Each row comes from the steps of one path. Every step used is in the known rows, and no mark comes twice. Write the path behind each row, first mark first.
Known rows
q, p, y, c, h, x: [-17.5  -2.6   4.9   3.3  -5.5   1.1  11.0  10.9  -1.3 -29.3   7.4 -10.3
 -18.7  22.6 -25.7  -4.8 -11.8   0.6   0.5   2.4   1.6  -9.2   6.8  21.0
   7.9   8.5  32.7  -8.9]
n, b, y, p, q, k: [ -3.6   4.4   4.7 -24.1 -33.5 -13.2   9.0  12.2   5.4  -6.4 -11.6  37.7
  -7.2   9.0 -11.0 -22.1  15.9  -5.6  13.3  -2.5  14.3  -3.4   1.1  13.0
  14.4  15.0  41.4 -11.9]
u, x, h, c: [  4.5 -10.7  -1.2   8.9 -13.9  -5.2 -14.3   6.1  -8.7   8.0  -5.9   3.5
   1.3   7.6   1.7  -0.5  -1.3  13.3   3.8   8.9 -12.9  -6.5 -14.0 -33.0
 -21.2   6.4 -34.2   8.2]
n, b, y, p, q: [  1.4   2.8   7.9 -20.7 -26.0 -20.4   4.2   9.2   5.0  -6.1 -17.4  44.9
  -4.8   8.2 -12.1 -19.8  18.9  -3.4  19.4  -4.3  -6.4  -1.9   2.5   4.8
  12.9   8.0  43.7 -10.5]
n, b, y, c, h, x, u: [ -1.4  -2.6  19.7 -13.2 -21.9  -7.5  -2.1   1.2  -7.3 -14.9  12.3  31.0
   7.2  10.6  -7.8  -5.1  18.3  -2.3  13.8   7.6  -3.8  -5.8  -5.5  16.2
   1.9  11.0  58.5  -0.8]
u, x, h: [  2.3 -11.3  -0.7   9.7 -20.3  -7.0  -9.1   3.2  -1.9  14.2  -9.1  -3.6
  -2.6   7.7   6.5  -4.0  -5.6  10.4   2.4  -4.1  -8.2  -5.8 -11.3 -30.8
 -16.1   7.3 -25.2   7.5]
b, y, c, h, x, u, j, r: [ 23.6 -13.7   4.3  10.0  -1.0  -5.9  -1.1   1.1  -8.0  -7.6   2.1  -5.3
   1.9   5.2  -3.4   3.4  -2.2  -0.8  10.9   1.4 -28.7 -11.1 -22.7  25.8
  -7.2  19.8  26.3   0.7]
p, y, b: [-11.3  10.2   7.0  -1.1  -6.2  -4.0   5.1   2.8   7.4 -15.4 -22.5  28.9
  -1.1   3.2  11.4  -9.3  14.7  -0.2  12.5  -0.1   9.6  -3.3  13.9  -6.1
  21.7   7.7  53.3  -2.7]
r, j, u, x, h, c, y: [ 18.0 -27.3   0.3  -5.4  -9.2   1.2 -11.3  10.7  -4.2  -1.2   5.1 -13.1
  32.8 -17.0  -1.7  -5.1   4.5   3.4   7.1  16.6   8.8 -13.9  -9.9 -39.4
 -19.8  -3.0 -13.4  12.7]
b, y, p: [ 24.4 -26.3  -6.9  -7.4   0.3 -18.0   0.6   5.7  -0.6  -5.7 -22.2   8.0
 -18.1   5.9 -21.8 -13.3   8.3  -3.6  10.2  -5.5 -12.7  -9.9  -1.6  12.9
   7.2   8.4  20.3  -3.8]
p, y: [ -4.0  14.3   5.3   3.5  -5.6  -6.3   6.2   3.3   5.9 -10.3 -24.8  11.6
  -6.8   6.2   2.6 -13.2   0.7  -5.4   7.7   9.2  13.0  -6.7   9.0   5.1
  19.7   8.7 -12.4   5.9]
q, k: [  1.0   3.7 -11.8  -3.6 -22.0  -1.2   7.0  14.3   9.3  -1.4  -7.7  -4.4
 -12.9  10.7  -8.1 -12.1  -5.2  -0.7  -5.1  14.4  55.5  -6.8  -4.6   2.3
   6.2  29.0 -26.6   3.3]
x, u, j: [ 18.9 -19.1  -7.0  -3.9   9.4 -18.8 -15.1   4.4   4.7   4.8 -23.8  -7.3
  13.2 -13.3   6.1   3.6  -0.8  -0.8  10.6   5.9   3.9  -8.7 -10.1  12.2
  -7.1  13.4  29.8   3.5]
b, y, c, h: [ 19.1   2.8   3.5  -1.3  -4.2   1.8   8.3   5.7  -5.0 -10.3  -1.2  14.4
 -14.1  19.3 -32.2  -3.9   0.9  -2.8  12.4  16.2 -18.6  -8.6  -4.3  21.2
   4.3  19.7  15.1  -8.3]
h, x, u: [  5.7 -17.9  -3.7  -2.3  -3.2 -18.1 -14.9  -2.3  -4.0   4.3  -7.2 -13.7
   8.8  -1.8   8.2  -4.8   1.1   1.7  -0.7  -0.9   7.3  -9.5 -13.1 -14.4
  -2.8  11.0   9.7  24.6]
y, b: [  0.9  -3.1  -3.9  -3.9  -7.4 -13.3  -2.9   7.5   9.5  -6.7 -16.5  31.4
  -1.4   5.5   2.8  -2.3  16.1   8.4  13.0  -1.1   9.8   0.2   2.8 -25.2
   6.6  15.8  62.3  -5.9]
c, h, x, u, j, r: [ 12.4 -12.4   0.5  23.4   1.7 -10.0 -19.6   3.0  -4.2   6.0   7.2 -10.3
   4.7   1.7  20.8   2.1 -12.5   8.6   7.7  -6.3  10.7  -3.8 -31.4  -0.3
 -15.5   9.8   9.0  -1.9]
x, u, j, r: [ 22.2 -21.4  -5.6   7.3   6.4 -29.1 -16.1   4.5  11.2   4.7 -26.0 -14.0
  14.1 -14.2  16.5   3.8  -3.6   0.9  10.4  -2.7   5.4  -8.6 -20.7  11.9
 -14.0  21.1   4.1   5.5]
c, h, x, u, j: [  9.2 -10.5  -0.4  14.4   3.9  -1.8 -18.5   2.9  -8.6   6.5   8.4  -4.8
   4.0   2.2  12.3   1.4 -11.5   7.4   7.7   1.0  11.0  -4.1 -22.2  -0.9
  -9.3   3.3  30.7  -4.0]
q, p, y, c, h, x, u: [-17.0 -10.3   5.3  -4.5   0.7  -2.9   4.1   7.8  -1.6 -26.6   6.3 -17.8
 -11.9  16.2 -27.5  -3.1  -9.2  -2.4   1.2   1.3   1.7 -11.7   6.2  29.5
   3.5  10.6  50.5  -7.1]
x, h, c, y: [ 20.6  -8.5   4.5   6.3  12.5   0.8 -12.2  10.9  -8.0  -3.5   2.1  12.2
  -2.6   0.6 -14.0  -5.0  -2.7  12.8  15.7  29.2  25.6  -6.5  -5.3  -5.7
  -8.7   4.0 -35.1  15.1]
b, y: [ 29.3  -9.0  -4.4  -5.2  -9.1 -11.3   9.1   2.3   2.1  -2.3 -24.0   5.3
  -6.5   5.2  -6.4  -9.2  -2.3  -4.4   8.2   7.1  -1.7  -9.7  -2.7   1.3
  15.2  10.3   0.7   6.5]
c, h: [  7.8   8.7  -1.2  12.1  -2.0  -2.9  -7.7  10.4   2.4   1.8  -0.3  14.8
 -14.4  16.8 -12.8  -5.7  -9.4   6.4  10.9  12.2  22.9  -0.2  -9.7  -4.5
  -2.9  11.3  -6.2 -15.9]
j, u, x, h, c: [  6.6 -18.2   3.3 -14.7  -2.5 -11.0 -16.5   2.3  -4.1   4.6  -9.9  -7.6
  12.3   2.3  -0.6  -2.2   8.4   1.4  -1.4  12.9  -6.2  -9.0 -10.5 -26.5
 -28.3  13.3 -27.1   7.1]
j, u, x: [  5.8 -12.3  -2.1 -21.2 -14.3 -14.9  -4.8  -0.2   5.4   2.8 -18.3 -15.0
   8.8   0.1   2.4  -5.8   8.5  -5.0  -4.6   6.9 -16.3 -10.7  -4.4 -29.4
 -16.0  18.8 -15.5   1.8]
p, y, c, h, x, u, j: [-12.3  10.2  13.6  10.9   4.4   8.4  -2.8   2.2  -9.0 -15.0   3.2   5.8
   1.6   7.4  -3.3  -0.8   2.9  -3.2  10.2  10.2 -11.6  -8.5  -1.8  29.5
   3.5  11.3  35.1  -1.6]

Write each row's path
[ 14.0 -24.1  -4.2  14.3  -1.5 -22.7 -16.2  -0.5  -1.2   4.3 -11.2 -21.2
  15.9  -9.6  31.6   1.8  -5.0   5.3   2.7 -10.9  -0.2  -9.1 -26.6  -8.9
 -10.0  12.5   3.5  22.2]
h, x, u, j, r
[  7.7 -13.0   1.6   1.0 -13.7   3.3  -9.1   4.9  -8.4   0.6   3.4   4.9
   4.5  -3.6   6.2  -1.0   7.1  16.8   9.7  10.1 -18.4  -7.9  -4.6 -38.1
 -14.3   3.6   9.4   2.7]
u, x, h, c, y, b
[ 21.4 -16.4  -5.0  -9.6   2.8  -6.3   1.5   9.7   3.8 -12.8  -3.0  -3.0
 -19.7  -8.2 -26.7 -15.6   8.9   4.4  14.4  12.0  -0.8 -11.6  11.1   0.4
   6.4   9.1   4.1  -3.5]
c, y, p
[  4.7 -18.8   3.4 -13.4  -8.5 -12.6 -12.0   0.0   0.9   9.4 -11.9 -12.6
   9.7   2.2   4.8  -4.8   4.4  -1.0  -2.5   2.5  -3.5  -8.4  -8.8 -24.7
 -24.6  13.9 -18.8   7.8]
j, u, x, h
[ 20.4  -2.1   0.4  -7.5  -7.3  -6.3  12.3   4.7  -1.7 -12.3 -15.0  10.5
  -9.2  14.1 -29.9  -4.5   7.4  -5.5   9.8  14.9 -22.7 -11.3   0.4  15.5
   8.7  22.4   6.3   5.4]
b, y, c
[  8.3 -27.0  -1.5   0.4 -15.0  -8.2 -12.6   9.4   1.3   8.0  -4.8 -10.2
  29.8  -7.0   3.4  -5.8   1.3   1.0   2.7  -0.5  16.0  -9.3 -14.1 -40.0
 -21.8   0.3  -9.4  12.0]
r, j, u, x, h
[ 23.6  -8.5  -6.3  28.0  -4.5 -22.2  -4.0  11.5  11.7  -0.4 -25.5  -0.6
   2.7  -4.3  28.6   3.0  -9.6   7.6  10.6  -5.1   3.3  -3.3 -24.1  -3.3
  -8.2  18.8 -33.8   1.1]
u, j, r
[ 10.8 -21.3  -4.1 -13.6  -8.3  -2.5 -12.0  14.5  -3.8   4.5  -0.7  -6.8
  27.8 -14.9 -16.5 -13.3   7.8   2.2  12.0   7.8  -7.9 -12.2  -9.1 -38.0
 -20.4  -0.4  -0.9   3.0]
r, j, u, x, h, c, y, p, q
[ -9.3   9.1  14.0  19.5   2.6   0.1  -3.7   2.3  -3.9 -15.4   1.1   0.4
   2.0   6.4   5.3  -0.7   1.4  -2.0   9.9   3.2 -13.1  -8.2  -9.9  29.6
  -2.3  17.7  12.2   0.5]
p, y, c, h, x, u, j, r
[ 11.2  -7.1   2.5  12.9  11.6  -9.4 -19.4  12.3  -7.1   1.7  -6.5  22.3
  -2.5  12.7 -12.5  -1.8  -2.2  12.2  12.0  20.1  29.3  -1.9 -13.0  -7.3
 -15.7   7.2 -40.4  14.0]
x, h, c
[ 14.3 -18.4   5.1 -18.7  -2.1  -3.3 -10.6   1.3  -5.4   0.0  -2.3 -15.4
  12.5  -7.6  -1.5  -4.9   7.7   1.7   1.4  20.1  -9.4 -12.5  -4.9 -24.5
 -22.3  10.5 -23.8   8.5]
j, u, x, h, c, y
[  4.7  -7.0   0.8   8.0   0.5  -4.8 -18.1   1.7  -7.3   5.9  10.1  -3.8
  -0.7   8.4  -0.2  -3.6  -8.3   5.9   5.3   3.2  16.5  -4.4 -18.4  -5.2
  -7.6   7.4  20.5  -0.4]
c, h, x, u
[ 21.8 -11.6  -5.5  -8.5  12.4  -6.1  -7.6  14.3  -5.5 -19.7  -1.5   9.3
 -11.8  -5.0 -32.3  -9.0  14.1   7.9  14.5  30.5  -4.0 -11.4   5.2  -5.0
  -1.4   8.7 -16.1  -1.9]
h, c, y, p
[ 17.9   5.4  -8.0 -15.5   7.2  -4.7  -3.3  16.2  -3.2 -12.3  -9.3  13.5
  -9.5  -3.5 -36.0 -14.2  11.0   5.9  19.3  30.1 -14.1  -9.7   4.9  -9.6
   3.5  12.6 -15.3  -5.1]
h, c, y, p, q
[ -6.4  -8.1  -2.4  -4.1  -6.0 -11.3  12.5  11.2  10.4 -23.4 -18.1 -11.0
 -16.4  11.4 -14.6  -9.3 -14.0  -2.9   1.5   0.3  17.2  -9.4  12.1  14.5
  16.2   5.8  17.1  -6.2]
q, p, y
[ -2.4  15.5   3.5   7.8  -1.4   1.4  -2.5  12.6  -0.9 -11.8   8.4  22.3
 -17.4  27.2 -40.4   0.0   3.2   4.4  11.7  22.0  -4.1  -2.8  -4.4  11.3
  -9.4  26.9  -2.2 -12.7]
y, c, h
[-16.9  14.4  14.2   4.4   1.7   5.4  -2.2   0.5  -7.2 -15.5   4.0   7.4
  -3.4  13.6 -16.2  -5.9   6.4  -4.9   8.0  11.7  -5.1  -8.8   2.3  25.2
   4.5  15.0  23.8   2.1]
p, y, c, h, x, u
[  1.8   5.5  16.1 -13.8 -27.2 -11.8   9.6   6.6   1.9 -18.8  -4.3  41.8
  -0.4  13.0 -12.7  -7.4  20.9  -3.0  14.8  12.5  -4.2  -4.7   3.8  11.7
   9.4  15.7  32.0  -0.2]
n, b, y, c
[  9.3 -20.6   6.5 -22.5  -2.3  -2.0 -11.6   0.9  -4.3  -3.5   0.4  -3.8
  15.8  -9.2   4.3  -2.3  17.0   4.9   5.0  14.7 -12.7 -10.3  -1.6 -31.2
 -21.1  10.4  20.4   2.8]
j, u, x, h, c, y, b
[  7.3 -12.4   1.1 -27.4  -1.1  -6.4 -11.7   5.1  -4.7   5.6  -7.9  -8.8
   7.7  -5.6 -16.2 -13.2  11.2   0.3   7.1  11.5 -26.6 -11.2  -3.9 -22.1
 -22.9  12.9  -8.6  -1.5]
j, u, x, h, c, y, p, q
[ 11.9 -10.5   0.4   4.2 -13.6   2.6  -8.7   5.4  -9.1   3.6   1.3  -4.9
   1.5  -1.5   0.4  -3.3  -0.5  13.6   6.8  16.2 -14.6 -10.2  -7.9 -32.3
 -15.8   3.8 -31.1   8.2]
u, x, h, c, y
[ 16.4  -0.8   4.5   2.7  -7.5   3.9   6.7   2.9 -10.9 -10.2   5.4   8.4
  -9.5  19.0 -22.3  -3.5  -0.2  -0.9   8.3  11.3 -21.5  -9.2  -9.0  12.7
   4.4  15.9  18.5   0.4]
b, y, c, h, x
[-17.3  22.3  13.8  12.5  -4.2   9.1   4.4   3.8  -6.9 -18.3   4.9  15.4
 -10.3  20.3 -12.5  -7.6   2.9  -1.6   8.1  13.3  -6.1  -6.1   3.2  15.9
   8.8  13.2   4.7   0.0]
p, y, c, h, x
[ 19.8  -1.3  -2.2 -11.0   4.8   0.4  -2.2  11.2  -2.5 -21.2  -1.2  21.5
   1.4  -8.2 -11.2  -2.4  17.4  11.0  17.6  33.8   1.6  -8.4   7.4 -21.9
   6.9  10.7  19.9  -0.8]
h, c, y, b
[ 15.9   4.1  -8.5 -17.9  -3.2  -6.0   6.6  12.3   6.5  -2.6 -11.6   2.4
 -16.1  -7.3 -32.4 -22.2   4.0   1.5  19.8  11.1 -14.2  -9.5  11.1  -5.5
  12.3  13.7   5.8  -8.0]
c, y, p, q
[ 19.3  -5.1 -10.3 -16.1  -5.9 -16.9   6.2   8.1   2.1   3.7 -30.8  13.5
 -14.4   7.2 -27.9 -19.9   3.9  -5.9  15.8  -6.4 -26.0  -7.8  -1.3   6.9
  13.0  13.1  20.7  -8.1]
b, y, p, q
